Each row comes from the steps of one walk. Every step used is in the known rows, and no mark comes twice. Write the walk behind each row, first mark first.
Known rows
L-C-D-R: [ -2  46 -21  -8 -10  11   4 -10  12   5   9  -3  -8 -25   3 -12 -30   0
   3  -7 -47   0 -13 -20]
L-C: [  7  16 -11  -2  -9  -8   6 -18  13  -4   1  -7  -7 -21  17  -4 -25  -3
   5  -3 -40  -7  12  -4]
N-R: [  6  17  -3 -17  19 -25   6 -19   9  -8 -15 -17   2 -32  -5 -17 -21  -6
   4  -9 -38  12  -6 -10]
D-R-L: [-10  33 -10 -21   7 -11  12  21  12  14  -6 -20  -4 -13  22  -9 -28  -5
 -12   2 -32  -1 -25 -25]
V-C-Z-R-K: [ 17  18  -3  21   1 -16   4  23  26   8 -21   2 -25   3  -2 -26  10   6
   7 -22 -38  -6  -2 -44]
J-N-R: [  2  12 -16 -21  23 -15  20 -18  18 -21 -12 -24   4 -31  -6 -29 -29 -11
   9  -2 -42  -5  -8 -17]
L-C-D-R-K: [ 10  36 -25   6  -2   6   3  -6   8  14   5 -11 -11  -9  10 -10 -25   2
  -2 -18 -48 -12 -13 -28]
C-F: [ -3  19   4 -21 -10  -5   7  -9   9  16  -7  -5 -20 -41  14 -13  -9  -5
   8  -5 -32  -5  -2   2]
L-C-D-Q: [ -3  35 -12 -23   2   7   4 -19  20   0  -2   1 -15 -44   6 -27 -22   7
   9 -12 -49  -7  16 -13]
N-R-L-C: [  0  11 -13 -13  19 -21  13 -11  12  -4  -6 -23  -8 -30  11  -7 -22  -5
   5  -7 -35  13 -10 -17]
V-C-Z-R-L: [ -2  27  -1  -6   5 -15  11  38  34   8 -20   1 -26 -10  -5 -25   7   3
   8  -9 -25   5 -13 -44]
C-F-R: [-20  15   2 -20   1   2  10   0   7  22  -5  -8 -24 -41  23  -9 -11  -4
  -1   1 -29   5  -1  -1]
J-N-R-L-C: [ -3   3 -25 -16  21 -10  27 -10  20 -18  -3 -28  -4 -27   9 -18 -32  -9
   9  -1 -37  -4 -11 -22]
D-C-F-R-L: [-21  11  -7 -31  -1   5  13  22  12  31  -4  -8 -38 -32  51 -17  -8  -6
  -6  12 -22  14  -3  -8]
D-R: [  0  36  -8 -10  -5  -8   6   5   8   7  -3 -11   1 -14  17  -8 -30  -6
  -7   0 -41  -4 -16 -17]
V-C-F-R-L: [-24  15   4 -30  13  -1  31  29  18  23 -16 -14 -26 -47  39 -18  -4  -2
  -7  -4 -15  11 -13 -24]
C-Z: [  2  21  -9  -7  -3  -1  -2   0  24   4  -9   1 -13 -24  -4 -12  -4  -2
   9   0 -36  -3  -1  -7]
N-R-K: [ 18   7  -6  -4  27 -29   5 -16   5   0 -18 -25  -2 -19   2 -18 -15  -4
  -3 -20 -41   1  -7 -17]
R-L-C: [ -2  13 -13 -12   3  -7  13  -2  16   5  -2 -16 -12 -22  26  -5 -22  -4
  -1  -2 -31  -4   2 -13]
N-R-L: [ -3  13  -5 -28  31 -27  13  -1  14   1 -19 -26  -4 -33   0 -18 -18  -6
   0  -9 -29  13 -16 -19]
Z-C-F-R-L: [-23  19  -1 -25  12 -21  22  16   6  25  -8 -13 -17 -26  28 -20 -15  -1
  -7   1 -23   2 -15 -22]
Z-R-L: [ -9  21  -1 -16  11 -24   3  17  17  13 -18 -14 -18  -6  -1 -21 -13  -2
  -2  -9 -28  -1  -2 -29]
L-C-F-R: [-16  11  -6  -3 -11   8  12  -9   5  16   7  -4 -28 -38  32   1 -14  -4
   4   2 -35   4   5   1]
L-C-Z-R: [  5  20 -13  21 -21  -5  -8  -1  23   1   1   9 -27  -3 -11  -6  -2   2
  19  -3 -46   1   6 -18]
V-C: [  7  23   0 -19   6 -15  19   5  21  -5 -17  -8  -1 -30  24 -24 -16  -1
  -2 -11 -30  -2   5 -22]
F-R: [-16  17  -7 -17  16  -4   8   1  11   7 -11 -14  -7 -24  18 -13 -22  -5
 -10   4 -29   5   6 -10]

Which walk is each row?
[ -4  18  -9   1   0 -17   4   8  15   7  -4 -12 -22  -4   8 -10 -17   0
   3  -8 -35  -1   4 -26]  Z-R-L-C
[ -6  50 -13 -24   2   6   3   0  14  11  -4  -7  -4 -28  -6 -23 -26  -1
   0  -9 -39  -2 -20 -21]  C-D-R
[  9  22 -12   4 -22  -7 -12  15  25   7  -4  13 -32   4   2 -25   2  -1
  13   5 -42   7   8 -19]  D-C-Z-R
[ 11  19 -15 -10 -18   3  -4   6  25   5  -3   9 -23 -13  19 -20  -4  -4
  10  11 -38   4   6  -6]  D-C-Z
[  6  28   0   6  -6 -13   5  21  31   0 -16   8 -21 -10  -9 -27   7   3
  12 -11 -36   4  -2 -36]  V-C-Z-R
[ -8  23  -6  -7   4 -13  -4  25  28  16 -14  -3 -28  -6 -18 -18   4   1
   9  -3 -29   2 -11 -29]  C-Z-R-L
[-20  10 -16 -11  13  -1  17  10  14   9  -2 -19 -16 -21  33  -2 -24  -4
  -9   5 -26   6   3 -16]  F-R-L-C
[  1  22   8 -20 -11  -6  22   1  16  10 -12  -1 -18 -47  28 -20  -5  -2
   5 -13 -28  -1  -2 -14]  V-C-F
[-29  12  -1 -30  12   2  16  17  10  30 -11 -16 -29 -40  26 -10  -9  -4
  -5   4 -19   7 -11 -10]  C-F-R-L
[-11  31 -15 -15   6  -5   1   2  22  14  -5  -7 -26 -19 -16 -23 -14   4
  10 -17 -33   1   0 -31]  Z-R-L-C-D
[  0  19 -13  -7 -10  -9  -6  30  30  16  -8   5 -37   3   7 -24   4  -1
   8   6 -32   8  -2 -27]  D-C-Z-R-L
[ -9  27 -19 -27  11   4   9  -6  24  10  -3 -11 -16 -36   2 -18 -20   0
   6 -12 -29  -2  -1 -18]  R-L-C-D
[-20  10 -20  -1   6  11  10  18  24  13   0  -6 -26 -21  16   1  -6   0
   1  11 -28   9  -6 -16]  F-R-L-C-Z
[ -1  46  -6 -33  15 -20   8  -9  17   0 -13   2   1 -33  -2 -48 -25   9
   4 -14 -45 -11   8 -26]  Z-C-D-Q
[ -3  43   0 -37  15   2  18   1  28  -2 -20   0  -8 -53   8 -47 -14   9
   4 -19 -39  -3   9 -29]  V-C-D-Q
[-14  47 -15 -35  14   5  10  15  18  19  -8 -16  -8 -28  -1 -23 -24   0
  -5  -7 -30   1 -29 -30]  C-D-R-L
[  0  57 -15 -20   3 -17   7   0  10   6  -3  -2   8 -13  -4 -32 -33   2
  -1 -10 -43  -5 -22 -33]  Z-C-D-R
[-27  24 -23 -27  22  13  14   5  20  15  -4 -15 -20 -34  10 -14 -20   1
  -1  -4 -25   9  -1 -20]  F-R-L-C-D
[  6  16 -16   9 -15   5   1  -8  23  -2   3   4 -17 -21   5  -1  -7  -1
  15   2 -42  -3   4  -6]  L-C-Z
[-10  54 -16 -30  15 -20  14  18  13  14  -7 -10   3 -14   0 -32 -32   2
  -6  -8 -34  -3 -31 -40]  Z-C-D-R-L
